Each row was made from one path, in order. Every step used is in the known rows, and no mark comes twice. Write each row's path.
Known rows
zezoped -> tife -> benes -> vivev -> dageg -> zukos: [ -8.9  18.0 -28.5  36.5   7.3  36.4   6.4  -2.5  19.9  -1.1  -9.9  86.8
 -53.3  17.3  30.3  23.0 -18.0  39.5]
zezoped -> vivev -> dageg: [ -0.9  29.4   1.3   0.9   1.0  12.9  20.4  15.6  14.2 -11.6 -33.1  26.4
 -19.7   9.7  35.8   5.9  11.1  -5.0]
binud -> vivev -> dageg -> tife -> benes: [  6.4  26.2 -25.4  20.7   0.2  18.4  -0.3  22.8 -27.7 -66.3 -10.7  52.9
 -57.0 -51.7  41.6   2.4 -10.8  -9.7]
zezoped -> vivev -> dageg -> zukos: [-23.6  32.1  -2.5  19.3 -18.6  -7.3  16.2  15.7  30.6   2.8 -32.8  57.9
 -21.8  18.1  10.0  25.2  -3.4  11.6]
zukos -> zezoped -> tife -> dageg: [ -1.5   5.9   0.8 -41.5 -21.3   4.0 -23.5 -22.6 -27.4 -12.1   7.7  20.2
 -42.8  -0.9  31.5  26.5  11.7   9.8]
zukos -> zezoped -> vivev -> dageg -> tife: [-28.5  39.3  -3.7   3.1  -9.0   9.7  26.3  40.9  11.3 -17.1 -36.6  42.2
 -44.7  -0.1  40.9  12.2  25.6 -22.8]
dageg -> vivev: [ 20.5 -11.2   6.8   5.2 -17.8 -28.3  11.6  13.1  -1.9 -23.6 -17.3  41.1
 -34.6  -8.0 -15.6  13.1 -23.7   3.8]
benes -> vivev -> dageg: [ 12.5   9.0 -20.6  24.0  24.6  41.3  13.6  10.2  23.6  -7.6 -30.9  39.9
 -30.0  30.1  46.6  14.9 -15.3  18.0]
tife -> dageg -> zukos -> zezoped: [-42.2   8.5  16.2 -13.2 -45.0 -13.5 -38.2  -0.3   5.2  -5.2 -15.6  42.4
 -34.2  26.6  17.9  49.1 -39.7  16.4]
zukos -> zezoped -> vivev -> dageg -> tife -> benes: [-33.7  40.1   3.7  -0.7 -13.0  29.7   3.3  29.8  -6.3 -42.7 -25.7  56.0
 -59.6 -12.2  53.4   6.3  -4.1 -17.1]
dageg -> tife -> benes -> zukos -> zezoped: [-38.8  36.0 -37.4  -5.6 -25.8   5.5  -9.3   9.2  -9.9 -50.2 -16.1  54.5
 -42.4  -6.9  43.2  16.1 -40.0  -4.8]
benes -> vivev -> dageg -> tife: [ 16.6  15.6 -47.9  13.0  31.2  27.3  38.8  16.7  12.7 -15.6 -26.1  53.0
 -44.8  -4.4  35.8  15.7  14.7  -1.8]
vivev -> dageg -> zukos -> zezoped -> tife -> benes: [-43.3  25.8   7.4  22.8 -37.6  17.8 -11.9   1.5  10.8 -15.0  -9.3  72.7
 -61.3  14.8  50.5  26.6 -20.3  14.1]
binud -> vivev: [ -0.4  11.5   5.3  26.9 -13.5 -21.8 -28.0  13.9 -32.3 -28.3  -4.6   6.1
 -12.2 -41.8  13.3   5.4 -25.4  -5.0]
vivev -> dageg: [ 10.5  15.7 -12.8   7.4  -7.0   6.8  21.2   1.4  22.5 -17.7 -33.1  28.1
 -23.2  13.0  42.5  21.7  -5.0  -3.5]
vivev -> dageg -> zukos -> zezoped: [-57.9  22.1  17.3  35.8 -46.1  -3.8  -8.8  25.1  46.5   2.0 -41.9  56.6
 -36.9  49.3  39.2  46.2 -34.0  10.0]
tife -> benes -> zukos -> zezoped -> vivev: [-50.0  44.0   1.8  -7.8 -22.6  14.3 -24.4  16.6 -15.0 -34.4 -19.4  37.1
 -21.6   6.5  36.8  -0.4 -40.1   2.4]
vivev -> dageg -> tife -> benes: [  6.1  23.6 -33.7  -6.7  -1.5  15.3  21.0   0.0  -8.2 -50.6 -15.4  56.5
 -53.2 -33.3  43.5  13.5  -5.8 -13.5]
binud -> duta: [ 17.3  22.9 -30.9 -11.6 -11.4  -8.8  -9.9 -11.4 -20.3   8.9   6.2   2.7
 -37.6 -41.2   2.4   5.8 -28.5 -25.3]

Write each row's path
[-41.2  19.4  -2.2  42.2 -11.4  22.8   2.2  17.0  32.5  21.5 -18.6  69.5
 -51.5  43.1  38.7  30.1  -1.7  28.1]
benes -> vivev -> dageg -> zukos -> zezoped -> tife
[-15.7  14.2 -19.9  38.1   3.8  35.2  -2.8   4.6  27.3 -12.9 -22.8  79.3
 -41.7  27.3  31.6  28.4 -46.0  35.0]
tife -> benes -> vivev -> dageg -> zukos
[ 24.0  -2.8 -24.7 -22.3 -20.0   8.0  -2.8  10.8 -21.0 -41.5  -3.8  64.0
 -63.0  10.5  -2.8  15.1  -1.1  32.6]
benes -> zukos -> zezoped -> tife -> dageg -> vivev
[-36.3  27.1 -20.7   2.9 -31.7  -9.9 -14.2   8.2   9.3 -20.9 -26.7  28.7
 -15.2  26.6  37.1  24.0 -41.7   3.2]
benes -> zukos -> zezoped
[-31.8  41.7 -36.2  37.5 -21.3  31.1 -16.5  46.5 -11.3 -72.6 -28.6  63.8
 -58.4  -7.4  60.1   6.3 -34.0   1.8]
binud -> vivev -> dageg -> tife -> benes -> zukos -> zezoped
[ 12.7  23.3 -41.5  -1.9   2.7  -4.3  43.6   9.4  10.3 -24.5 -27.6  43.5
 -39.9 -19.1  31.1  22.6  23.5 -18.7]
vivev -> dageg -> tife
[-19.0  15.5  -2.0  31.8   9.4  69.3  -9.1  14.3  10.9 -16.6 -17.3  61.1
 -59.8  32.6  71.9   8.8 -19.9  22.9]
zukos -> zezoped -> tife -> benes -> vivev -> dageg
[ 14.8  13.6 -25.4  20.4  25.7  61.6   9.8  -4.6   0.8 -19.0  -8.7  58.1
 -51.3   9.6  55.8   3.6  -6.5  26.0]
zezoped -> tife -> benes -> vivev -> dageg
[  1.7  27.5 -54.6 -15.9 -10.7   1.1  -4.4 -22.3 -18.5 -50.7  -5.7  40.8
 -15.2 -15.5  26.9   7.2 -49.5  11.6]
tife -> benes -> zukos
[-33.5  46.8  -6.2  11.6 -14.4  45.5  -4.2  32.5  13.2 -45.1 -39.7  54.1
 -37.0  32.6  60.9   1.8 -24.9   8.3]
tife -> benes -> zukos -> zezoped -> vivev -> dageg
[  7.5   6.7 -26.2 -29.9 -21.0 -24.0  -6.5 -35.2 -16.8  -0.8  14.0  49.5
 -32.1 -13.5  -7.3  38.5   7.9  26.7]
zezoped -> tife -> dageg -> zukos
[  8.6  10.0 -17.6  22.2  24.3  59.2   0.1   5.0  11.0 -28.6 -23.5  51.8
 -41.7  18.8  57.8   8.4 -36.4  21.5]
tife -> benes -> vivev -> dageg
[ 12.2  39.8 -75.1  22.8   2.9  24.3   8.7  21.9 -22.9 -81.1 -13.6  67.1
 -47.4 -41.6  38.3  -2.6 -19.3   4.8]
binud -> vivev -> dageg -> tife -> benes -> zukos
[-54.1  13.5  10.5  48.9 -19.1  24.7 -13.4  32.1  46.8   9.1 -40.9  66.6
 -41.1  61.4  43.6  39.8 -42.7  25.5]
benes -> vivev -> dageg -> zukos -> zezoped
[-51.3  22.3  11.0   7.9 -42.5  -7.0 -25.0  -9.6  -9.4  -7.8   5.9  60.7
 -48.8  -5.7  29.2  25.0 -31.0  11.5]
dageg -> zukos -> zezoped -> tife -> benes
[-58.1  17.7  13.4  45.4 -20.9  40.7 -28.4  26.2  34.6  -9.0 -33.5  75.9
 -53.2  52.4  52.2  36.0 -62.1  29.0]
tife -> benes -> vivev -> dageg -> zukos -> zezoped
[-35.8  33.0  28.3  13.1 -17.5  22.2  -0.3  36.2  22.3  -9.0 -43.7  29.9
 -29.7  33.3  53.7  12.3  -0.4  -7.3]
zukos -> zezoped -> vivev -> dageg
